Known rows, with every step that occurs:
G, Z, H, Y: [ 21 -13 -12  10   4   0 -19  -3 -21   7 -19  41 -16 -25 -16 -26 -35 -28
  14  44   4  -3  -8  17  -6 -26  -2 -21  39 -21]
N, E, T, G, Z: [ -6 -19 -18  52  27  -4  -2  -9 -14  12  13   3  -1 -28  16  -1 -27  20
  15  24  11  -3  -9  15  -5  -8 -18  -5  27  18]
Y, N, E: [ 22 -18  -3   9  28 -25  12   1 -12  21  14  34  11 -19  -3   1 -15  -2
  -2  24  15   0 -42   3  21  12  -3 -14 -23  17]
G, Z, N, T, Y: [ 36   8  -6  -5   0 -26 -10   8  13  19 -23  15  -5 -11 -20 -10 -35  18
 -11  29   4  -9 -13  -5  -4 -18 -10 -24  36  13]
N, E, H: [ 34 -16 -13  22  25 -27  23 -23 -10  37  14  47   2 -40 -12 -22 -13  15
   8  23  14  10 -23  12  22  -2 -15  -1  -6  -6]
Z, E, T, Y, N, H, G: [ 27 -29   4   5   0 -39  31 -24 -19  24 -13  31  15 -35 -41  15 -50  -5
 -12   0  29   4 -22  46  -2   8  -8 -19  -9  39]
E, G, Z, T, H: [ 28 -13 -35   5   2 -22 -12  -5   3  35  22 -16 -15 -32  -1  -5 -40 -10
 -15  33  -6  -6  21  23  -8   1 -13  -7  23   5]
E, H, T, G, Z: [ -6 -22  -9  49  21 -14  -4 -16 -15  20  15   3  -6 -43  -4  -8 -37  14
  12  15  11  -9  -1  26 -12 -22 -14  -5  28  22]
E, Z: [ 17  24  14   6  -9 -12   7   4  -3   4  14 -20 -30 -23  30  18 -32   3
   1  20  14   3  -1  -8   2  -9 -10   4  51   0]
G, Z, T, Y, E: [ 23  -1 -28  10  -4 -41 -19   2 -30  23 -31  25 -24 -20   2 -16 -25 -26
  10  28  -2 -13 -24   7  -5  12   7 -35  15   6]
E, Z, T, Y: [ 35  30  -2  -7 -18 -29 -11   1  -9  17   2  -2 -29 -23  12   0 -30  -4
  -7  26  -5  -6   9   6  -1  -2   6 -25  44   2]
Y, E, G, Z, N, T, H: [ 34 -26 -30   3  10 -35  -9   4  20  38   4  -8  -5 -27 -29 -10 -43  -6
 -22  32  10  -4  -5   5  -8  -5 -26 -10  17  26]
H, T: [ 12  -8   5  15  25 -23   4  -8 -16  35  21   0 -12 -18 -28   2 -23  -6
   2   5  -9   5 -11  -3  -3 -24 -10 -20  19  20]
G, Z: [  5  -3 -15  22  10   6  -4   2  -7   5 -15   8  -8 -14  17  -1 -37  20
  14  31   3 -11  -9   5  -6 -15 -12   0  36 -13]
H, G, Z, N, E, T, Y: [ 42  -8   6  32  15 -26   2  -1 -15  30  -4  16   2 -14 -21  -5 -31  19
  -8  28   2  -7 -15  13  12 -15  -7 -25  26  25]
H, T, Y, N, E: [ 31 -11   7  11  27 -36   4  -2 -20  30  20  38  11 -23 -20  -4 -24  -2
  -6  25  11  -8 -37   8  20   3   5 -29 -17  31]
G, Z, E, H, T: [ 25 -28  -7  30  37 -34  15 -24 -17  42  22  21  -1 -39 -39 -24 -33   8
   9  13  -1   5 -12   9  -5 -25 -23 -20  18  -4]
E, H, Y, N, T: [ 34 -18   2   5   9 -27  13 -12  19  20 -15  59   2 -21 -22  -8 -39  -9
   4  24  36  23  -2  -7  21  -4 -10 -13  10  14]
Y, Z, H: [ 36   7  -4 -19 -10 -13   8 -11 -15  13  -8  17 -21 -39 -10  -3 -34   1
   4   5   4  13  -9   9 -16  -9   6  -8   8 -12]
T, E, Z: [ 17  10  20  -4   1 -14  -8   7 -17   3  29 -35 -42 -29  23  17 -31  -2
  -6  19   4   5 -15  -4  -7  -5 -16 -15  64  11]
Y, Z: [ 38  22  32   3 -18  -8  14  -2  -8   1 -17  23 -20 -24   8  14 -31  23
  -3  -5  20  10  -9   1   3 -10  24  21  19   5]
T, H, G: [ 24 -26   4  11 -13 -22   4  -9 -17  22   4  -8  -1 -22 -13  23 -44  -1
 -25   5  19  -4 -12  43  -7  -3   1   7   0  34]
H, G, Z, E, T, Y: [ 44  -6   5  24   5 -22   1  -4 -20  19 -13  16  -3 -10  -9   3 -34  16
  -1  16   1  -7 -10  14  -1  -9 -10 -24  40   2]
H, G, Z, N, T, Y, E: [ 25 -13 -18  12  -2 -46 -12   2 -19  22 -39  25 -10 -20 -19 -13 -38 -11
  -1  24  14  -9 -38   7  -9   3   1 -30   8  28]
T, E, H: [ 34 -31   4  11  16 -23   8 -15 -12  32  10  21 -21 -41 -17 -12 -15   1
   0  10   2  10 -17  18  10  -8 -26 -12  30  -1]
N, T: [ 17   8 -24 -13  10 -15   8  -8  14  14  -6  20  -6  -8   0   4 -25  15
   7  16  14  26 -13 -24  -5  -1 -16 -12  15   3]
Y, E: [ 12 -15 -19  10   3 -32  -4   5 -24  20 -30  20 -21 -13   3  -2 -10 -31
  11  13   4  -5 -41  -3   0  11  -4 -15   4   7]
G, Z, H, T, E: [ 13 -31  -6  -5  35 -18 -21  -6 -37  28  33 -17 -30 -36 -34  -9 -31 -12
   0  15 -24   6 -28   9 -26 -18 -23 -53  38  17]
E, T, G, Z, H, Y, N: [ 26 -46  17  32   9 -19   0  -3  -6  17 -12  42  -4 -29 -23  -6 -38 -42
   3  23  25  -2   0  27  21 -10  -7 -18  18  21]
Z, H, Y, N, T: [ 29 -16  -9  -9   8 -24   5  -9  14  16 -14  49  -1 -18 -22  -6 -41 -17
   4  26  28  23  -6  -9   8  -3 -10 -23   8  12]
Z, N, E: [ 19 -24 -20   6  39 -28   6  12   0  24  11   5  10 -16 -19 -17   1   8
 -16  31  -6  -2 -57  -6   4  -5 -19 -12 -10   8]
T, E, G: [ 20  -4   3  -2  10 -24   4  10 -24  21  25 -22 -25 -50  -8  34 -15 -14
  -5 -14  -6  17 -17  10 -15   0 -13 -12  33  32]
N, T, H, Y: [ 37 -12  -1   5  -3 -11 -22  -2   0  17  -7  40 -13 -11 -21 -18 -34 -26
  -9  43  17  -1  -1  10   9 -19  -3 -12  39   4]
H, T, E, G, Z, N: [ 15 -39  -4  24  35 -29   0  20   8  28   4 -35  -6 -36 -40  -7 -26   1
 -20  18 -14  -5 -25   6 -15 -32 -33 -11  36  25]

Rows:
[ 17  25   1   7   9 -17   8   0 -15   7  34  -8 -18 -29  28   8 -28  12
   1  33  16   5 -21 -11   4   1  -5  -5  29   5]  N, E, Z
[ 16 -15 -13   1  26 -27   2 -16 -22  41  26  -1 -14 -31 -41 -10 -31 -16
   6   9 -15   9  -9   2 -16 -25 -15 -36  11  11]  Z, H, T
[ 30 -35  16  15   3 -16  -2   2  -5  13 -22  48  -5 -24 -21  -8 -42 -39
   2  29  21  -7  -6  23  19 -11  -2 -17  16   5]  G, Z, H, Y, N
[ 12   9 -30   1   0 -36   1  -5 -10  18  11 -13 -34 -29  24  -6 -23 -23
   5  29  -1  17   2  -7  -7  15  -6 -20  25  -5]  Y, E, Z, T
[-11 -23   5  29  16 -29  -5 -10 -19  23  31 -14 -12 -37 -13  12 -10 -15
  -3 -15   4  -1 -14  21 -15 -13  -9 -11  13  49]  H, T, G
[ 10 -15 -38  20   9 -22   9 -21 -10  21   1   7  -7 -36   5 -12 -39   9
   6  28   2  16  10  23 -11   2  -6  -9  10  -6]  E, H, G, Z, T
[ 21  -2 -13 -22   3 -16  -7  -4 -22  14  24 -24 -37 -43   0  -1 -35 -17
   2  22  -7  10 -13   5 -23  -5 -21 -33  40  -8]  T, E, Z, H
[ 23 -25 -25  22   1 -31 -27   1 -28  23 -27  37 -23 -20 -10 -29 -30 -50
   5  45   8 -12 -21  16   2   2   4 -24  21   3]  G, Z, T, H, Y, E
[ 30   6  18  15   4 -25   1   1 -10  13  33   8 -14 -31  12   2 -42 -10
 -10  43  29  -4 -11   5  18  -1   0  -8  27  17]  T, H, Y, N, E, Z
[ 32   5   3  11  13 -38  18   4 -19  29  24  16   4 -51 -11  28 -23  -8
  -4  -2  15   7 -18  13   7   8   4  -8  -6  41]  T, Y, N, E, G
[ 13  17 -31  -3  12 -29   5  -8  -8  17  33 -12 -22 -31  25  -7 -21  -3
   1  36  -3  21  -1  -8  -4  13  -6 -19  18  -7]  N, E, Z, T
[ 15 -25  -9  28   2 -11   1 -12  -7  13  -7   9   7 -25  -4   8 -69  20
  -6  29  28  -7  -1  32  -8  -8  -4   0  12  24]  Y, N, T, H, G, Z
[ 15 -28  -5  44  13 -15  16 -20 -19  17  -5  30  12 -39  -5  -3 -57  27
   6  27  30  -3 -13  37   3  -8  -3   3   0  15]  Y, N, E, H, G, Z
[ 14 -24 -26  17  43 -22   2  11  -2  20   8   5  12 -19 -14 -23 -12  18
 -10  42  -4  -7 -53  -2   0  -9 -20 -12  -3   4]  G, Z, N, E
[ 31 -16 -11  15  -2  -9 -27  -1  -8  18  -5  29 -17 -17 -13 -26 -35 -32
  -8  52   4  -9   9  24   6 -17   1 -12  42  -7]  G, Z, T, H, Y
[ 23 -36   2  17   3 -33  17 -26 -28  25   9   9  -8 -46 -20   6 -36   3
 -12  -1  16  20 -16  43  -6   1  -6  -7   2  26]  Z, T, E, H, G
[-11  -5 -21  16   8 -33  -5 -10 -13  11  40 -23 -19 -46  24   6  -8 -12
  -4   7   9  10  -7  18 -16  13  -5 -10  13  29]  N, E, Z, T, G
[ 22 -26 -12   8 -11 -29   3 -13 -15  25  10 -12  -4 -26 -12  16 -43  -7
 -26  10  12   4  -3  43 -11   4   2   0  -5  29]  Z, T, H, G
[ 27  15 -10  -6  -7 -22  10  -9  -3  13  -2  10 -23 -28  11  -2 -22   5
  -2  10   0  24   7   0  -5   6  15  -1  11  -7]  Y, Z, T
[ 25 -26   0  33  28 -44  13 -24 -23  53  14  28 -13 -39 -43 -21 -27 -15
  10   8   3   8 -12   7   8 -19 -14 -22   7  21]  Y, E, H, T
[ 40 -14  33   5 -10 -29   3  10   2  19 -22  30  -6 -13 -10  16 -32 -19
 -11   7  18 -18  -9  18  26  -1   2 -13  13  25]  T, Y, N
[ 19 -27 -17   8   8 -40  -8   2 -20  23 -42  50 -16 -24 -36 -30 -18 -54
   5  33  11  -9 -45  11   5  -1  -7 -28  13  12]  Z, N, H, Y, E
[ 35 -22 -25   0   9 -27  -6   3  27  36  11 -14  -3 -26 -27  -7 -43   3
 -26  31   8  -2   3   5  -7 -11 -28  -5  23  22]  E, G, Z, N, T, H
[ 35  -2  -1 -22   1 -34  20  -6  15  27 -26  26  -3 -38 -53 -16 -32   2
 -18  15   9  -8 -25  18   0 -13 -16 -13  14  20]  T, Y, Z, N, H
[ 51 -30  31  24   6 -25   5  15  20  21 -21   6 -10 -19 -41 -18 -24  -4
 -31  21   7   1 -14   7  13 -33  -8  11  34  15]  E, T, H, Y, Z, N
[ -1 -26   1  18   5 -28  -4  -8   4   8   5  20  -3 -33  -5  10 -20 -19
  -3  -1  33  10 -12  16  -2   2  -6  -8   8  46]  H, Y, N, T, G
[  7 -54  -8  48  28 -28  -8  16  10  19 -21  -9  -4 -22 -28 -24 -17 -14
 -11  29   1 -12 -28  13  -2 -25 -30  -6  33  21]  H, Y, E, T, G, Z, N
[ 31 -18  11   7  -3 -36  30 -19 -10  25 -18  16   8 -38 -51   9 -48   9
 -22   0  24   7 -20  41  -5 -10  -4  -6   0  46]  E, T, Y, Z, N, H, G
[ 33  -1   4  -7 -20 -26  14 -23 -28  12 -10  17  -4 -41 -23  15 -58  14
  -9  -4  26  19 -13  33 -24  -5  20  -8  -7  28]  N, T, Y, Z, H, G
[ 21 -15  -6   8  10 -19   1   0  -2  19 -23  42  -3 -38 -48 -24 -32 -30
  -3  37  12  -5 -16  23   3 -26 -15 -15  38  10]  E, G, Z, N, H, Y
[ 14 -21 -31   4  22 -11   0   4 -12  -1 -13   6   4 -13  10 -10 -22  16
   8  24  -5  -9 -41   1 -27   1 -25 -10  27 -45]  G, Z, E
[  7 -40  -1  43  27 -27   3 -13 -18  23  26  16  -1 -37 -11  -1  -8 -23
   4   6  16  11 -14  23   8   1 -15 -18   6  42]  Z, H, Y, N, E, T, G
[ 25 -24  11   9  -5 -35  31 -24 -17  27 -13  32  11 -35 -40  19 -53  -6
 -11   0  31   5 -13  46   7   3  -4 -15  -9  50]  E, T, Y, N, H, G
[ -4 -25  -9  21   9 -39  -9   0   5  10   4  -6 -12 -38 -10  -4 -16 -20
  -9   9  26   8 -24   6 -15  -4 -15 -10  22  45]  H, Y, E, Z, N, T, G
[  1 -10 -19  19   5  -5  11 -18 -18   9 -15  17   5 -33  -8   4 -59  21
   7  25  19  -6 -13  34 -15 -10  -8  -4  14  14]  N, H, G, Z
[  5 -23 -35  15  16  -8  -3 -14 -17  19   6  -2 -13 -40  -4 -11 -34  -5
  17  21  -3   3  -2  20 -22 -11 -24 -23  21  -3]  E, T, G, Z, H
[ 12 -12  -5  19  -2 -14  10 -16 -17  12 -21  27   8 -34 -15   5 -67  17
   2  25  25 -15  -9  42  -7  -9  -2 -10  13  24]  T, Y, N, H, G, Z
[  9   6 -15  27   9  -4   6   2 -11  12  -1  -3  -8 -38  11  16 -40  15
  14  15   6  -1   2  10 -11 -13  -9   6  35   6]  E, G, Z
[ 20   1 -24 -12  -3 -27  -1  -6 -23  18   4  -7 -32 -40   3  -7 -36 -27
  11  24   3   6 -15   1 -17   1 -13 -28  22  -9]  Y, E, Z, H
[ 50 -19   3  12   7 -30  28 -22  -5  22  -8  43  -4 -43 -12 -19 -21  21
   3   3  18  12 -19  15   3  -3 -12  10  12 -31]  Y, Z, E, H
[ 22  -7  -3   2 -18 -34   6 -16 -39  15  -2  -4 -15 -42 -11  15 -54 -11
  -6   7  20   5 -19  36 -22   0   7 -19   4  27]  T, Y, E, Z, H, G
[ 53  11  44  21 -19 -11  11 -14 -13   6 -24  63 -20 -38 -12 -10 -37   8
   1  10  33  12   1  15  17 -23  29  21  30  -1]  E, H, Y, Z
